What can hang from each mark
Q71: Q855
Q696: Q588
Q272: Q11 Q252 Q951
Q855: Q951
Q252: Q272
Q11: Q272
Q588: Q696 Q951
Q951: Q272 Q588 Q855

Every row comes from one small tree of marks. The marks that hang from a mark follow it in brackets, in the order of their numbers. Every link used is in the known rows. Which tree was each row made from?
Known rows
Q696{Q588}: [11.6, -5.1, -13.4, -5.7, -10.6, -6.2, -1.1, 0.1, -0.4, 7.3, 7.4, 4.9, 1.2, -3.5, -1.4, 2.9, 9.1, 8.1, 15.2, 4.0]
Q696{Q588{Q951}}: [36.3, -16.0, -14.7, -6.1, -1.8, 0.0, 4.6, 0.1, 3.8, -2.2, 12.5, 21.0, 3.9, -6.1, -0.4, 0.1, 15.3, 5.3, 22.3, 1.6]
Q272{Q11 Q252 Q951{Q588}}: [-12.4, 20.8, -2.9, -22.3, 28.9, -9.8, 1.3, -9.3, -23.3, 3.4, -2.7, -1.5, -10.1, 3.4, 6.4, 31.7, 32.1, -27.3, -48.5, 1.8]
Q588{Q696 Q951{Q855}}: [40.5, -23.2, -1.6, -1.2, 0.6, 8.1, 2.8, -1.4, 7.3, -18.5, -6.7, 10.8, 13.1, -2.0, 2.3, -20.9, 15.9, -3.7, 8.1, 9.9]
Q951{Q272 Q588 Q855}: [65.7, -8.9, 19.0, -4.1, -11.2, -3.5, -2.1, -4.0, 18.4, 11.1, -11.6, 1.1, 8.2, -14.2, 27.1, 12.7, 5.4, -7.6, -6.8, -8.3]
Q588{Q951}: [24.4, -11.8, -2.1, -0.6, 10.4, 5.2, 6.2, 1.2, 2.6, -10.5, 4.6, 15.7, 3.5, -1.3, 2.5, -3.8, 5.0, -4.0, 8.2, -2.8]
Q951{Q272{Q252} Q588 Q855}: [40.0, -0.2, 24.0, -16.2, 2.4, -5.3, -1.8, -4.0, 17.1, 7.7, -8.9, -2.1, 0.9, -7.6, 15.6, 10.7, 16.3, -11.7, -24.2, 0.9]
Q855{Q951}: [-4.0, 4.6, 1.6, -2.1, 24.0, -1.8, -0.2, 0.0, -1.6, -4.1, 11.6, -6.1, -3.1, 11.5, -2.1, -0.6, 13.8, -3.7, 9.2, -8.1]
Q951{Q272{Q11 Q252} Q855}: [0.5, 4.2, 26.1, -25.7, 24.7, -0.3, -8.7, -9.1, 16.5, 2.0, -28.8, -1.8, -2.2, 12.6, 6.5, 6.8, 24.6, -9.7, -51.6, 26.5]
Q951{Q272{Q252} Q588{Q696} Q855}: [50.6, -2.5, 19.4, -5.8, -0.4, -6.0, 2.7, -2.7, 2.9, 2.0, -5.3, -11.5, 7.8, -5.7, 12.4, 7.8, 22.9, -10.0, -15.2, 9.5]
Q252{Q272}: [-17.2, -0.4, 6.9, 5.1, 3.5, 5.7, -1.5, 5.1, -5.1, 7.2, -7.6, 28.3, 4.5, -3.2, 0.2, -2.6, -5.0, -7.6, 22.8, 9.3]
Q855{Q951{Q588}}: [24.3, 7.8, 3.3, 0.7, 15.7, -7.3, 4.4, -0.5, -7.6, -0.5, 21.0, -9.8, -4.7, 1.0, 8.8, 11.9, 16.4, -9.3, 16.5, -16.9]
Q855{Q951{Q272 Q588{Q696}}}: [53.3, 4.4, 12.3, 13.9, 13.0, -9.7, 9.3, 1.8, -11.5, 5.5, 17.5, -19.4, 10.0, -3.8, 16.1, 24.5, 22.9, -8.6, 23.6, -10.9]
Q11{Q272{Q252 Q951{Q588{Q696}}}}: [36.2, 11.1, -6.1, -1.2, 17.2, -7.3, 3.4, 10.4, -37.8, 1.6, 4.5, 13.1, 1.8, -9.5, 2.5, 15.9, 29.3, -16.8, -9.5, 0.8]
Q272{Q951{Q855}}: [13.2, -10.6, -3.1, -18.0, 4.5, 2.0, -6.7, -6.3, 8.1, -3.0, -20.3, 18.4, 7.4, 0.9, 10.8, -4.2, 10.4, -15.4, -24.4, -9.8]
Q696{Q588{Q951{Q272}}}: [58.0, -17.7, 0.7, -1.2, -0.9, -2.6, 6.1, 1.0, 11.8, 7.2, 5.5, 22.5, 12.5, -10.4, 11.6, 13.4, 14.0, 3.9, 22.2, 0.3]
Q71{Q855{Q951{Q588{Q696}}}}: [17.5, 9.7, -3.8, -3.6, 12.9, -5.0, 11.6, 13.8, -22.7, -6.4, 15.7, -33.7, 4.0, -4.1, 0.7, 13.9, 19.7, -9.9, 39.7, -12.7]
Q855{Q951{Q272{Q252} Q588}}: [21.7, 13.0, 21.3, -5.6, 28.6, -10.8, 5.3, 0.2, 0.4, 5.4, 15.9, -12.7, -3.6, 6.1, 11.8, 26.7, 27.2, -14.3, -3.4, -12.4]
Q71{Q855{Q951{Q272{Q11}}}}: [-4.8, 15.5, 15.8, -20.1, 39.4, -2.7, 1.7, 8.6, -2.5, 4.8, -14.8, -24.8, 1.8, 11.0, 6.4, 26.7, 17.8, -10.2, -0.8, 4.5]
Q252{Q272{Q11 Q951{Q588 Q855}}}: [8.5, 2.3, 5.7, -17.8, 16.4, 0.9, -8.3, -6.2, -13.3, 8.2, -28.2, 33.5, 4.3, -7.2, 20.5, 14.8, 21.1, -32.0, -19.7, 8.4]

Which tree is each row?
[1.3, -0.9, -1.8, -27.1, 18.3, 0.9, -9.2, -12.4, 1.4, -3.6, -29.9, 11.1, 2.2, 6.9, 9.7, 4.9, 21.8, -18.5, -43.6, 8.7]
Q272{Q11 Q951{Q855}}
[48.6, -15.3, 19.1, -14.7, 20.3, 6.0, -3.5, -7.0, 20.0, -4.7, -29.2, 15.7, 9.2, 1.9, 17.9, 2.8, 19.0, -8.3, -25.0, 15.2]
Q588{Q951{Q272{Q11} Q855}}
[48.5, -7.1, -7.7, -5.1, -7.1, -2.8, 0.6, -6.2, -11.3, -0.7, -7.2, -1.1, 11.9, -11.8, 16.8, 5.8, 22.3, -19.5, -6.7, -10.1]
Q272{Q951{Q588{Q696} Q855}}
[20.4, 3.6, -5.9, 10.9, 2.8, -0.8, 5.9, 4.2, -32.4, 11.0, 1.7, 22.8, 13.5, -14.8, 12.3, 19.1, 12.8, -24.9, 22.5, -2.9]
Q252{Q272{Q951{Q588{Q696}}}}
[34.1, 10.3, 15.1, 4.3, 3.3, -8.7, 9.1, 1.4, -12.4, 7.2, 10.0, -17.7, 5.6, -6.5, 9.5, 21.4, 19.7, -8.1, -6.5, 6.0]
Q951{Q272{Q252} Q588{Q696}}
[7.8, 6.3, 14.0, -10.9, 24.8, -1.8, 8.2, 13.9, 4.7, 3.9, -4.6, -22.0, 8.5, 1.6, 7.6, 17.8, 6.0, -7.5, 23.0, -11.8]
Q71{Q855{Q951{Q272}}}
[36.8, 10.0, 14.6, -8.3, 15.7, -7.0, 9.7, 12.3, -0.8, 9.8, 4.8, -24.5, 7.3, -8.8, 17.5, 28.4, 11.1, -13.6, 24.5, -21.4]
Q71{Q855{Q951{Q272 Q588}}}
[32.1, 2.4, -5.0, -13.4, 10.5, -4.9, -2.6, -12.1, -19.3, -1.3, -18.1, -0.5, 5.5, -3.4, 15.8, 15.3, 35.1, -25.5, -28.5, 7.1]
Q272{Q11 Q951{Q588{Q696} Q855}}
[23.8, -7.1, 22.6, -25.8, 33.3, 4.1, -2.7, -7.5, 20.7, -8.6, -26.3, 12.6, 1.2, 10.3, 7.8, 5.2, 29.0, -13.9, -44.4, 25.1]
Q588{Q951{Q272{Q11 Q252} Q855}}
[12.1, 4.3, 18.7, -15.8, 37.6, 0.7, 4.4, -3.5, 3.8, -4.1, -11.2, 11.9, -1.7, 11.5, 3.1, 16.9, 25.6, -10.6, -34.4, 21.6]
Q588{Q951{Q272{Q11 Q252}}}
[73.3, -28.4, 4.0, -13.9, -6.3, 1.8, -0.9, -3.2, 26.9, 3.2, -10.9, 24.9, 15.9, -9.3, 16.5, -1.3, 15.8, 2.8, 11.1, 2.6]
Q696{Q588{Q951{Q272 Q855}}}
[-6.9, 14.7, 0.7, -6.7, 19.5, -2.3, -1.9, -3.9, -26.5, 14.8, -12.9, 27.3, 0.7, -7.2, 15.5, 29.9, 17.5, -30.2, -12.5, 6.3]
Q252{Q272{Q11 Q951{Q588}}}
[33.5, -7.8, 11.2, 1.6, 18.9, 0.3, 11.8, 3.7, 0.2, -6.0, 3.0, 3.2, 11.0, 2.8, 1.4, 7.0, 22.0, -5.9, -1.4, 11.6]
Q588{Q696 Q951{Q272{Q252}}}
[-14.0, 17.9, 20.4, -15.6, 29.1, -3.6, -3.0, -4.9, 0.9, 7.2, -15.0, -6.6, -4.9, 11.6, 1.9, 22.1, 21.2, -7.3, -44.1, 24.4]
Q951{Q272{Q11 Q252}}
[42.4, 12.3, 14.4, 6.3, 29.5, -10.4, 6.9, -5.0, -18.6, 5.2, 8.3, -27.0, 4.8, 4.4, 15.9, 32.7, 37.9, -14.0, -0.2, 7.3]
Q855{Q951{Q272{Q11} Q588{Q696}}}
[12.6, 13.4, -7.2, -11.6, 17.9, -8.5, 0.4, -9.2, -21.7, 5.3, -5.7, -3.0, -2.5, -5.6, 16.3, 31.5, 23.1, -24.0, -30.5, -4.2]
Q272{Q11 Q951{Q588}}
[17.9, 18.7, 15.0, -2.5, 18.8, -9.4, 5.8, -5.2, -18.5, 7.4, 0.1, -21.5, -1.6, 0.9, 7.4, 32.5, 32.3, -10.9, -26.8, 22.4]
Q951{Q272{Q11 Q252} Q588{Q696}}
[13.5, 21.9, 22.9, -13.2, 43.6, -11.7, 2.8, -5.6, -6.6, 6.8, 6.4, -16.3, -10.3, 12.2, 12.1, 33.8, 37.5, -18.5, -28.4, 5.8]
Q855{Q951{Q272{Q11 Q252} Q588}}
[44.0, -6.6, -3.3, -14.0, -2.7, -3.7, -1.9, -7.8, -0.3, 2.3, -10.9, 10.9, 4.9, -12.0, 20.7, 5.3, 13.9, -22.2, -16.5, -17.0]
Q272{Q951{Q588 Q855}}
[26.4, 9.4, 25.5, -22.3, 17.3, -5.6, -5.5, -9.4, 9.7, 6.2, -20.5, -7.9, -3.6, 1.2, 17.3, 20.9, 26.8, -16.5, -47.2, 18.4]
Q951{Q272{Q11 Q252} Q588 Q855}
[46.1, -9.0, 2.3, 1.2, -14.7, -2.4, 1.7, -4.1, -3.3, -6.1, -2.2, -8.0, 6.4, -10.1, 9.9, -4.9, 16.2, -7.2, 5.7, 4.1]
Q951{Q588{Q696} Q855}
[57.7, -19.3, 7.6, -20.4, 10.1, 0.7, -4.8, -8.1, 20.8, 2.8, -19.5, 23.6, 9.7, -3.1, 16.3, 8.7, 30.2, -2.2, -8.7, 21.7]
Q696{Q588{Q951{Q272{Q11} Q855}}}
[57.7, 0.8, 16.8, -3.5, 1.6, -4.9, -1.3, -8.2, -2.7, 5.6, -17.8, -14.7, 9.9, -8.2, 21.3, 17.9, 25.9, -10.3, -18.7, 16.9]
Q951{Q272{Q11} Q588{Q696} Q855}
[61.6, -24.0, 16.0, -5.8, 6.3, 6.7, 0.4, -1.6, 26.7, -3.6, -19.1, 21.1, 14.2, -5.7, 17.3, -5.1, 7.7, -5.2, 0.0, 0.2]
Q588{Q951{Q272 Q855}}
[36.1, 4.2, -13.7, 6.9, -3.0, -6.8, 7.7, -3.6, -26.9, 2.9, 9.8, -5.2, 9.6, -11.5, 13.4, 18.7, 17.6, -18.2, 4.6, -11.6]
Q272{Q951{Q588{Q696}}}
[-27.1, 22.0, 18.8, -30.3, 51.7, -4.7, 2.0, 8.6, -3.1, 1.3, -14.3, -27.4, -4.9, 16.7, -2.8, 26.2, 28.4, -14.2, -18.1, 10.0]
Q71{Q855{Q951{Q272{Q11 Q252}}}}
[43.7, -28.9, -10.2, -16.1, -7.2, 3.4, -2.0, -2.7, 19.5, -8.5, -5.2, 28.4, 7.5, -6.7, 4.6, -13.8, 19.2, 2.2, 12.8, 3.8]
Q696{Q588{Q951{Q855}}}
[-35.2, 18.3, -4.0, -26.0, 35.8, -3.0, -2.3, -6.5, -14.7, -1.0, -12.8, 2.0, -8.1, 16.8, -3.3, 17.5, 29.1, -20.5, -52.9, 13.4]
Q272{Q11 Q252 Q951}
[23.1, 19.2, 16.7, -18.5, 32.3, -8.5, 6.8, 6.2, -8.7, 6.8, -4.5, -28.1, -0.3, -2.4, 15.6, 39.2, 22.1, -17.1, 3.4, -5.1]
Q71{Q855{Q951{Q272{Q11} Q588}}}
[69.6, -9.0, 17.1, 3.3, -14.1, -3.6, 3.3, -2.0, 5.6, 5.3, -7.5, -10.9, 14.9, -15.5, 21.7, 8.3, 14.3, -7.3, 6.5, -0.5]
Q951{Q272 Q588{Q696} Q855}
[20.1, 1.6, 1.2, -25.0, 8.4, -5.8, -2.0, -7.6, 0.8, -2.7, -8.7, 9.6, -1.8, -3.3, 10.8, 7.1, 24.0, -26.7, -36.4, -9.6]
Q272{Q252 Q951{Q588 Q855}}
[55.3, -20.8, 8.9, -22.9, 5.6, 1.0, -0.9, -3.4, 28.0, -0.1, -8.5, 24.8, 8.9, -2.2, 7.8, -1.3, 25.8, -0.4, -6.9, 10.3]
Q696{Q588{Q951{Q272{Q252} Q855}}}
